Each row was made from one walk, in order. Every step used is in the known rows, and no mark comes twice. Write each row's walk.
Known rows
E/T/Q/J/R: -.20	.10	-.12	.07	-.17	.46	-.15	-.05	.06	.07	-.07	.25	.04	.24	-.07	.34	-.03	.26	.04	.03	-.06	.21	-.03	.40	-.03	-.03	-.10	-.10	-.25	.06	.28	.14	-.07	-.10	.00	-.10	-.08	-.10	-.36
T/Q/K/E: -.38	-.09	-.17	.05	-.09	.52	-.15	-.08	.17	-.03	-.14	.20	.06	.25	.09	.22	-.07	.48	.01	.09	.02	.27	-.09	.19	.03	.03	-.12	-.03	.26	-.01	.22	.08	-.10	-.06	.04	-.16	-.20	-.06	-.37
Q/K/E/T: -.32	.08	-.32	-.21	-.13	.55	-.05	.10	-.18	-.06	-.19	-.07	.09	.29	-.13	-.06	-.03	.46	-.05	.04	-.07	.08	-.05	.08	-.06	.00	-.26	.01	.25	-.04	.11	.25	-.03	-.09	-.10	.12	-.19	-.16	-.30
F/E/T/U: -.16	-.01	.07	-.13	.08	.17	-.06	-.01	-.08	.02	-.10	-.01	.00	.16	.13	.05	.17	.31	.30	.03	-.18	.02	.14	.30	-.06	-.08	-.06	.00	-.22	.09	-.03	-.06	.10	-.12	-.15	.37	-.07	-.11	-.14
U/T/E/K/Q: .21	-.13	-.14	.28	-.09	.69	-.17	.01	-.02	-.15	-.08	-.19	.04	.04	.07	.25	-.06	.52	.01	.02	-.05	.15	.12	.12	-.01	.04	-.18	-.05	-.33	-.05	.11	.04	.07	-.09	-.05	.25	-.26	-.16	-.21
U/T: .12	-.04	-.06	.19	-.09	.20	-.04	.02	.02	-.01	.02	-.26	.05	-.03	-.03	.18	-.04	.07	-.35	.03	-.07	-.06	.07	-.08	-.04	.00	-.05	-.06	-.09	-.01	-.16	.08	.08	-.07	-.01	.26	-.13	-.09	-.15
E/T/Q/J: -.20	.15	-.08	.07	-.09	.60	-.18	-.06	.06	.00	-.09	.24	.06	.35	-.09	.27	-.04	.31	.05	.03	-.06	.22	.01	.39	-.17	-.05	-.13	-.14	-.06	.00	.34	.11	-.07	-.10	-.07	-.10	-.21	-.09	-.31
R/J/Q: .01	.14	-.03	-.09	-.12	.31	.01	-.09	.13	.23	.07	-.02	-.08	-.03	-.01	.30	.04	-.02	.04	.00	-.01	-.13	-.03	-.03	.09	-.03	-.05	.11	-.22	-.18	.04	.04	-.04	-.21	.15	-.03	-.10	.00	.31
U/T/E/F: -.08	-.08	-.07	.27	-.01	.57	-.16	-.04	-.10	-.04	-.05	-.08	.06	.11	.01	.07	-.08	.32	-.04	.03	-.04	.09	.24	.08	.01	.10	-.17	-.08	-.43	.03	.04	.12	.06	-.10	-.02	.36	-.19	-.10	-.12
T/Q: -.17	-.06	.06	.20	.00	.28	-.12	-.13	.25	.03	-.02	.25	-.01	.12	.12	.28	-.05	.19	.08	.04	.01	.20	-.02	.18	.05	.02	.01	-.07	.00	.02	.19	-.05	-.07	-.05	.11	-.18	-.08	.03	-.19
E/F: -.18	.11	.00	.11	.02	.21	-.09	-.13	-.09	.10	-.07	.04	.02	.14	-.11	-.18	-.09	.11	.08	-.04	.03	.01	.07	.09	-.01	.11	-.15	-.04	-.17	.08	.10	.12	-.03	-.06	.03	.08	-.03	-.04	.18
U/T/R/J/Q: .05	-.03	-.11	.26	-.12	.52	-.05	-.02	.11	.05	.05	-.24	-.05	-.05	.07	.52	-.03	.28	-.05	.07	-.07	-.12	.04	-.02	.11	.04	-.07	.03	-.47	-.08	-.14	.05	.04	-.04	.15	.17	-.19	-.09	.19
K/Q/J: .14	.05	-.28	.08	-.12	.26	-.04	.02	-.15	-.08	.08	-.08	.04	.37	-.10	.22	.06	.21	-.05	.04	.27	.13	-.16	.24	-.06	-.11	-.12	-.02	.20	-.03	.12	.13	-.02	.02	-.04	-.17	-.21	-.03	.01
F/E: -.15	-.08	.03	-.13	.06	-.17	.02	.03	.01	.01	-.02	.15	.02	.01	.16	-.05	.20	.06	.38	.03	-.08	-.08	.01	.16	-.01	-.08	.02	-.01	-.06	.05	-.16	-.07	.08	-.05	-.11	.18	-.07	-.05	.02
F/E/T: -.23	.07	.02	-.16	.05	.06	.00	.07	-.05	.04	-.10	.13	.04	.21	.05	-.04	.17	.21	.41	.00	-.17	-.06	.06	.23	-.07	-.10	-.07	-.05	-.11	.06	-.06	.02	.10	-.13	-.17	.35	-.09	-.11	-.10
K/Q/T: .23	.06	-.17	-.03	-.17	.46	.02	.01	-.18	.06	-.01	-.07	.06	.50	-.11	.22	-.03	.35	-.04	.01	.27	.21	-.12	-.02	.02	-.07	-.14	-.02	.19	.01	.07	.07	.00	-.08	-.06	-.08	-.15	-.07	-.19
U/T/Q/J: .05	-.08	-.13	.32	-.14	.45	-.18	-.09	.16	-.04	.01	-.03	.09	.12	.01	.45	-.06	.18	-.33	.09	-.02	.15	.02	.22	-.14	-.03	-.06	-.14	-.05	-.03	.06	.06	-.02	-.07	-.01	-.04	-.29	-.09	-.31
J/Q: -.04	-.06	-.04	-.02	-.34	-.10	-.05	.00	.23	.10	-.06	.03	-.09	-.19	.03	.24	-.14	.01	-.09	.02	.15	.08	-.06	-.03	.18	.04	.09	.08	-.04	.01	.14	.04	-.06	-.08	.15	-.02	-.17	.05	.01
K/Q/T/R/J: .19	.11	-.21	.03	-.06	.78	.02	-.01	-.22	.05	.04	-.05	.03	.56	-.05	.37	.05	.52	.23	.04	.20	.14	-.10	.06	.07	-.06	-.19	.03	-.09	-.05	.05	.03	.01	.00	.01	-.16	-.14	-.09	.07
E/K/Q: .24	.03	-.12	.11	-.10	.39	-.12	-.04	.00	-.06	-.09	-.15	-.01	.06	-.03	.08	-.05	.43	.15	-.05	.02	.10	-.13	.15	-.04	.01	-.16	.00	-.03	-.01	.23	-.01	-.02	-.03	.00	-.03	-.15	-.12	.02
T/Q/K: -.44	-.08	-.11	.09	-.11	.44	-.20	-.10	.17	.07	-.15	.25	.04	.11	.14	.30	-.12	.32	.10	.05	.09	.24	-.07	.20	-.05	.05	.00	-.06	.15	.01	.26	.01	-.15	-.01	.12	-.36	-.18	-.04	-.27

Write each row's walk
.16	.12	-.09	-.11	.04	.79	.00	-.05	-.14	.08	.00	.12	.06	.32	.00	.24	.04	.33	.32	.06	-.02	.08	.00	.05	-.03	-.03	-.14	.04	-.29	-.08	.02	-.10	.00	.03	-.05	-.25	-.10	-.14	.08
Q/T/R/J
-.52	.02	-.05	-.11	-.01	.36	-.14	.01	.06	.09	-.20	.30	.05	.24	.13	.15	.09	.40	.45	.04	-.11	.10	.01	.36	-.09	-.07	-.07	-.09	-.04	.06	.12	.04	.01	-.15	-.08	.12	-.22	-.14	-.29
F/E/T/Q/K
-.37	-.04	-.30	-.11	-.44	.46	-.12	.09	.09	.00	-.23	-.02	-.05	.06	.01	.25	-.17	.53	.03	.07	.10	.17	-.10	.07	.17	.06	-.11	.12	.00	.00	.24	.20	-.08	-.04	.11	.05	-.32	-.09	-.16
J/Q/K/E/T/R
-.47	.06	-.13	-.19	-.09	.47	-.09	.05	-.01	.11	-.14	.15	-.02	.16	.15	.26	.14	.44	.66	.05	-.10	-.06	.00	.30	.02	-.05	-.09	.04	-.33	-.01	.03	.04	.02	-.08	.00	.16	-.27	-.16	.11
F/E/T/R/J/Q/K
.03	.03	-.05	-.12	-.04	.77	-.13	-.07	-.22	.04	-.15	.29	.11	.40	-.03	-.06	-.10	.38	.29	.02	.07	.32	.15	.12	-.05	.05	-.18	-.03	-.26	.02	.26	-.02	-.02	-.08	-.18	-.10	-.18	-.12	-.20
Q/T/E/F
.06	.05	-.07	-.06	.01	.52	.00	.00	-.11	-.14	-.05	-.22	.02	.34	-.12	-.06	.05	.55	-.18	.06	-.20	.10	.10	.15	.05	-.03	-.29	.07	-.02	.00	.04	.15	.08	-.13	-.16	.48	.00	-.08	-.29
K/E/T/U
-.10	-.06	-.16	.14	-.19	.13	-.14	-.11	.19	.02	.04	.31	.04	.03	.09	.42	-.02	.10	.01	.08	.04	.25	-.11	.41	.06	.00	.02	-.05	-.18	.06	.20	.00	-.10	.01	.08	-.40	-.08	-.02	-.24
T/Q/J/R
.30	-.02	-.12	.01	-.14	.57	-.03	-.05	-.20	.04	-.02	-.21	.03	.47	-.03	.31	-.05	.46	-.13	.03	.27	.29	-.03	.08	.01	-.06	-.13	.03	.10	.02	.09	-.02	.01	-.04	-.04	-.07	-.13	-.06	-.21
K/Q/T/U
.16	.00	-.34	.07	-.26	.03	.00	.06	-.16	-.01	.10	-.07	.02	.19	-.07	.29	.06	.14	-.07	.04	.26	.13	-.19	.24	.11	-.06	-.09	.01	-.02	.05	.05	.16	-.03	.04	.04	-.15	-.06	-.05	-.02
K/Q/J/R
-.14	.09	-.08	.04	-.04	.56	-.03	-.03	.06	-.09	-.08	.08	.05	.45	-.12	.04	.01	.56	-.02	.05	-.19	.17	.02	.17	.10	-.04	-.28	-.04	.10	.00	.14	.20	.03	-.18	-.10	.35	-.08	-.05	-.40
K/E/T/Q
.04	-.14	-.06	.20	-.03	.44	-.10	.04	-.03	-.10	-.03	-.11	.05	-.01	.09	.20	-.02	.26	-.08	.05	-.05	.08	.20	.03	.01	.03	-.07	-.05	-.30	-.04	-.03	.04	.08	-.09	-.05	.30	-.17	-.07	-.23
U/T/E
.11	-.03	-.17	-.07	-.03	.16	-.11	-.01	-.02	-.12	-.07	.08	.06	.05	.10	.06	.18	.37	.47	.02	-.06	.06	-.11	.41	-.13	-.11	-.12	-.02	-.02	.02	.07	-.08	.05	-.03	-.18	.01	-.28	-.17	.05
F/E/K/Q/J
.03	-.11	-.08	.32	-.04	.34	-.07	.03	.02	-.10	.01	-.22	.01	-.05	.09	.30	-.04	.28	-.09	.07	-.06	-.03	.08	-.01	.05	.05	-.04	-.04	-.35	.03	-.16	.02	.08	.09	.07	.18	-.13	-.10	-.02
U/T/R
-.32	.08	-.23	.04	-.10	.71	-.09	-.08	.00	.05	-.05	.03	-.06	.16	.04	.26	-.02	.53	.37	.08	.01	-.01	-.03	.14	.20	.09	-.21	.14	-.36	-.08	.11	.13	-.07	.00	.17	-.06	-.21	-.08	.40
T/R/J/Q/K/E/F
.11	.11	-.07	-.20	-.16	.72	-.02	-.08	.02	.22	.00	.15	-.01	.18	.01	.36	.01	.19	.20	.03	.03	.06	.04	.03	.08	-.04	-.10	.11	-.31	-.19	.16	-.01	-.03	-.25	.03	-.14	-.20	-.05	.07
R/J/Q/T/E
-.05	.07	-.09	.04	.03	.31	.00	-.07	-.10	-.08	-.03	-.06	.05	.34	-.16	-.29	.00	.36	-.06	.03	-.09	.04	.03	.06	.13	.06	-.32	.03	.03	.04	.01	.22	.03	-.10	-.09	.37	-.07	-.05	.01
K/E/F
.05	-.11	-.02	.02	.03	.52	-.19	-.02	.01	-.18	-.14	.20	.01	-.14	.16	-.05	-.02	.44	.46	.00	-.13	.22	.12	.25	-.03	.06	-.09	.01	-.38	-.06	.33	-.13	.00	-.01	-.10	-.05	-.14	-.10	-.10
T/E/K
.04	-.11	-.18	.31	-.23	.30	-.15	-.08	.17	.02	.04	-.02	.08	-.03	.05	.49	-.08	.14	-.34	.09	-.02	.13	-.02	.23	.01	.00	-.03	-.11	-.24	.04	-.01	.10	-.01	-.06	.05	-.07	-.18	-.10	-.35
U/T/Q/J/R
-.03	-.04	-.07	-.12	-.38	.54	-.16	-.05	.07	.13	-.18	.22	-.01	.11	.02	.18	-.21	.31	.16	.03	.21	.34	.07	.06	.14	.08	-.04	.07	-.26	.02	.35	.01	-.07	-.14	.02	-.09	-.31	-.04	-.18
J/Q/T/E/F
.23	-.08	-.04	-.10	-.04	.39	-.11	-.06	-.05	-.03	-.14	-.03	.04	.16	.15	.11	.11	.55	.40	.03	-.05	.16	-.03	.33	-.09	-.08	-.13	.02	-.12	.05	.07	-.18	.06	-.08	-.18	.06	-.21	-.20	-.11
F/E/K/Q/T/U
.36	.11	-.17	.04	-.07	.90	-.12	-.10	-.09	.00	-.08	-.05	.04	.27	-.04	.25	-.01	.63	.38	-.01	.00	.13	-.12	.19	-.05	-.02	-.27	.02	-.22	-.08	.23	-.07	-.02	-.02	-.04	-.21	-.21	-.20	.11
E/K/Q/T/R/J
.09	.03	-.18	.03	-.12	.77	-.08	-.02	-.27	.02	-.08	.08	.07	.61	-.07	.13	-.06	.54	.22	.01	.30	.33	.02	.12	.07	.00	-.23	-.03	-.07	.03	.24	.09	.00	-.09	-.07	-.03	-.19	-.08	-.16
K/Q/T/E/F
-.31	.00	-.29	-.19	-.47	.37	-.10	.07	.10	.06	-.22	-.05	-.01	.03	-.06	.16	-.17	.38	-.13	.05	.09	.14	-.10	.02	.11	.03	-.10	.09	.17	-.03	.22	.24	-.09	-.15	.06	.11	-.31	-.06	-.25
J/Q/K/E/T
.17	-.02	-.09	-.13	-.05	.28	-.09	-.02	-.03	-.01	-.14	.08	.07	.18	.09	.05	.13	.46	.49	.00	-.05	.09	-.09	.25	-.08	-.09	-.13	-.03	-.05	.04	.05	-.11	.06	-.10	-.18	.05	-.24	-.18	-.08
F/E/K/Q/T
-.10	-.04	-.28	.16	-.18	.72	-.07	.01	.05	.00	-.01	-.26	.00	.04	.05	.45	-.01	.50	-.11	.11	-.08	-.07	.01	.00	.12	.04	-.19	.06	-.29	-.10	-.12	.16	.03	-.04	.12	.19	-.31	-.15	.05
U/T/R/J/Q/K/E
